Every row comes from one small tree of marks. Brackets hold a mark, then the marks that hang from it, in alphabetical order. Every link used is in the known rows. Which tree was each row made from?
Known rows:
(motulo (rumu roraz) (suli derub kigil)): [ 12  -7  23   2  -6  29  -8  10  12 -18   5   1  -9  -2  51  14  10 -10
   0  -1  33  11  31]
(kigil (davod musi nuto)): [  6 -11  -3   7  -5  -1   0  -8   2 -16   7  21 -13  -6  25  12   2  10
 -11  11   2  10  16]
(roraz (rumu derub (motulo (suli (kigil (davod nuto)))))): [ 20   3  27   1 -21   4  -2  14   3  -7   3  23 -20  -6  57  -1   4  -9
 -17  -9  42  20  27]
(roraz bitan): [  0 -11  -2   2  -1   8  -4 -10  10  -6  14  -1   3   2  25  10  10 -12
  -8  11  13  -2  10]
(derub rumu (suli (kigil (davod musi)) motulo)): [ 17  -8   2   6 -22  23  11   6   1 -13   8  27 -18  -7  42  -3   7   1
 -24  18   8  21  25]
(kigil (davod musi nuto) suli): [  9  -3   6  15 -13   4   7  -7   5 -15   3  29 -10  -1  24  13   7   3
 -10   7   8   9  16]
(motulo (rumu derub (roraz bitan)) (suli kigil)): [ 19  -6  25  -2  -9  25 -14  16  13  -8   9  -3  -6   5  57  14  14 -16
  -8  -7  51   0  27]
(motulo (rumu (derub (suli kigil)))): [  6   1  19  -1 -13  21   1  10   6  -7   4  -6 -14  -4  44   1  11  -9
 -11   1  38  21  25]
(motulo (rumu (roraz bitan)) (suli derub (kigil davod))): [ 23 -10  26   3 -14  35  -4  10  14 -12   6  12  -3   2  59  11   5 -24
  -1   4  34   3  28]
(rumu (derub (suli (kigil davod))) motulo (roraz bitan)): [ 19 -14  20  -7 -11  34   5   4   0   5  12  23 -12   2  50  -7  10  -9
 -26  13  34  -4  11]
(kigil davod suli): [  0  -1   6   9  -6  18  14  -5  10  -4   1  23   6  -8  26   4   8 -12
  -3   5   3   7   7]
(motulo (rumu roraz) (suli derub)): [  8 -10  17  -4  -7  29  -9   1  15 -20  -1   7  -5  -5  44  17   4  -6
   1  -3  26  11  21]
(motulo (rumu derub (roraz bitan)) (suli (kigil davod))): [ 22  -6  25  -3 -12  30  -7  18  12  -5   5  11  -3   0  62   8   7 -18
  -6  -5  43   1  25]
(rumu (derub (suli (kigil (davod musi)) motulo)) (roraz bitan)): [ 23 -16  14  -6 -20  35   7   2  -6 -11  11  28 -20   0  52  -1  15   2
 -27  20  26  -1  21]
(motulo (rumu derub) suli): [  3  -1  15  -2 -12  14  -8   8  15 -11  -4  -1  -6 -10  44  11   4  -8
  -3 -12  29  18  22]
(derub (suli (kigil (davod nuto)) (motulo (rumu (roraz bitan))))): [ 30   0  22   1 -20  27 -12   5  10 -12  14  28 -18   7  56   9   8 -11
 -27  12  39   5  27]
(derub (suli (kigil (davod musi)) motulo)): [  9  -8   1   4 -15  22  12   0   0 -14   9  28 -17  -8  39   0  12   3
 -19  20  -2  14  26]
(suli (derub (rumu roraz)) kigil): [ 12 -14  14   4  -1  25   3   0  -1 -12  12  -3 -11  -1  40   1   9  -4
 -10  12  31  10  14]
(motulo (rumu roraz) (suli kigil)): [  9  -2  14   0   2  22 -14  15  16 -13   9   4  -4   0  48  17  11  -8
  -4  -7  29   6  29]
(motulo (rumu roraz)): [  6 -12   0  -9   5  18 -11   2  11 -14   8   5  -2  -5  35  14   4   4
  -4  -2  21   5  12]
(derub rumu (suli kigil motulo)): [  9   1   9   7 -15  21   3   2   6  -9  12   9 -15  -3  39  -2  13  -8
 -25  15  21  19  22]
(nuto davod): [  0 -11  -6   1   3  11   1 -14   6  -4  11  10   0 -11  27   0   1  -9
  -6   3  -3   9   7]

Write each row's tree:
[ 27  -6  18  -5 -23  33   3   5   9 -10   1  31  -6  -6  56   4   7 -10
 -15   0  38   2  11] => (kigil davod (suli (motulo (rumu derub (roraz bitan)))))
[ 19 -17  16   5  -6  26  -1  -1   2  -9  17  -5  -8   8  44   4  11 -14
 -12  15  40   1  15] => (suli (derub (rumu (roraz bitan))) kigil)
[ 17  -6  26  -2  -9  24   1   2  -4   0  10  27 -23  -2  46  -5   7   4
 -30  10  35   6  14] => (rumu (derub (suli (kigil (davod nuto)))) motulo roraz)
[ 20  -4  22  15 -22  11  -3  10   9 -24   2  15 -22  -4  52  14   2  -6
  -3   2  25  24  42] => (motulo rumu (suli derub (kigil (davod musi nuto))))
[ 21  -1  21  -7 -30  26  10   4  -1  -7   6  20 -15  -2  57  -8  13 -18
 -20   9  40  15  22] => (roraz bitan (rumu (derub (suli (kigil davod) motulo))))
[  1 -12  11   4 -10  15   2  -6  11 -11   3  13  -8  -9  35   6   5  -7
  -9   5  10  13  18] => (rumu (motulo (suli derub)))
[  5   2  12   8  -5  12  -9  15  19 -12   7  -2  -3  -4  44  14  10 -15
  -1  -6  23  15  33] => (motulo rumu (suli kigil))
[ 20 -13  22  -2  -9  27  -1  11   6   2  11  23  -6  -1  56   0   9 -13
 -19   3  33  -6  17] => (rumu derub (motulo (suli (kigil davod))) (roraz bitan))
[  4  -6  15  -1  -9  18   7   3   0   0  10   6 -18  -6  38  -8  13  -2
 -23   9  28  14  17] => (rumu (derub (suli kigil)) motulo)
[ 10 -21  -2  -8   3  16  -8  -6   8  -4  18  14  -3   3  33   9   8  -1
 -19   9  20 -11   4] => (rumu motulo (roraz bitan))
[ 16  -8  16   5 -19  10   7   4  -5  -7   8  25 -31  -4  42  -3   6   9
 -28  12  24  17  24] => (rumu (derub (suli (kigil (davod musi nuto)))) motulo)
[ 25  -7  30   4 -12  17  -9   7   5   0  13  24 -15   4  56   5   8 -11
 -25   2  43  -5  21] => (rumu derub (motulo (suli (kigil (davod nuto)))) (roraz bitan))
[ 18 -13   0  -9  -8  21 -14   0  13 -17  13  13  -6   0  45  14   7  -3
 -15   5  27  -1  15] => (suli (motulo (rumu (roraz bitan))))
[ 21  -8  14  -7  -9  28   2  13   1 -12   6  19 -14 -16  61  -5   5   2
 -14   2  30  13  19] => (suli (kigil davod) (motulo (rumu derub roraz)))
[ 28  -3  29   7 -28   9  -3   5   8 -12   9  22 -17   5  58   5   5 -24
 -14   2  42  14  31] => (roraz bitan (rumu (motulo (suli derub (kigil (davod nuto))))))
[ 30 -16  16   8 -22  20   7  -2   0 -17   2  40 -23  -1  40   6  -2  10
 -23   9  27  11  12] => (kigil (davod musi nuto) (suli (derub (rumu motulo roraz))))
[  5   5  13  15  -9   8   5  -9   9  -7   3  25  -3  -3  25   8   7 -10
  -9   5  14   8  10] => (kigil (davod nuto) suli)
[  4  -8   4  10  -6  13   5   8   7 -12   7  17  -5  -6  38  10  10  -5
  -4   6  -1   9  30] => (motulo (suli (kigil (davod musi))))
[ 33   0  25   1 -26  23  -5   2   8 -13   3  33 -14   0  56   9   6  -8
 -22   0  49   4  14] => (kigil (davod nuto) (suli (motulo (rumu derub (roraz bitan)))))
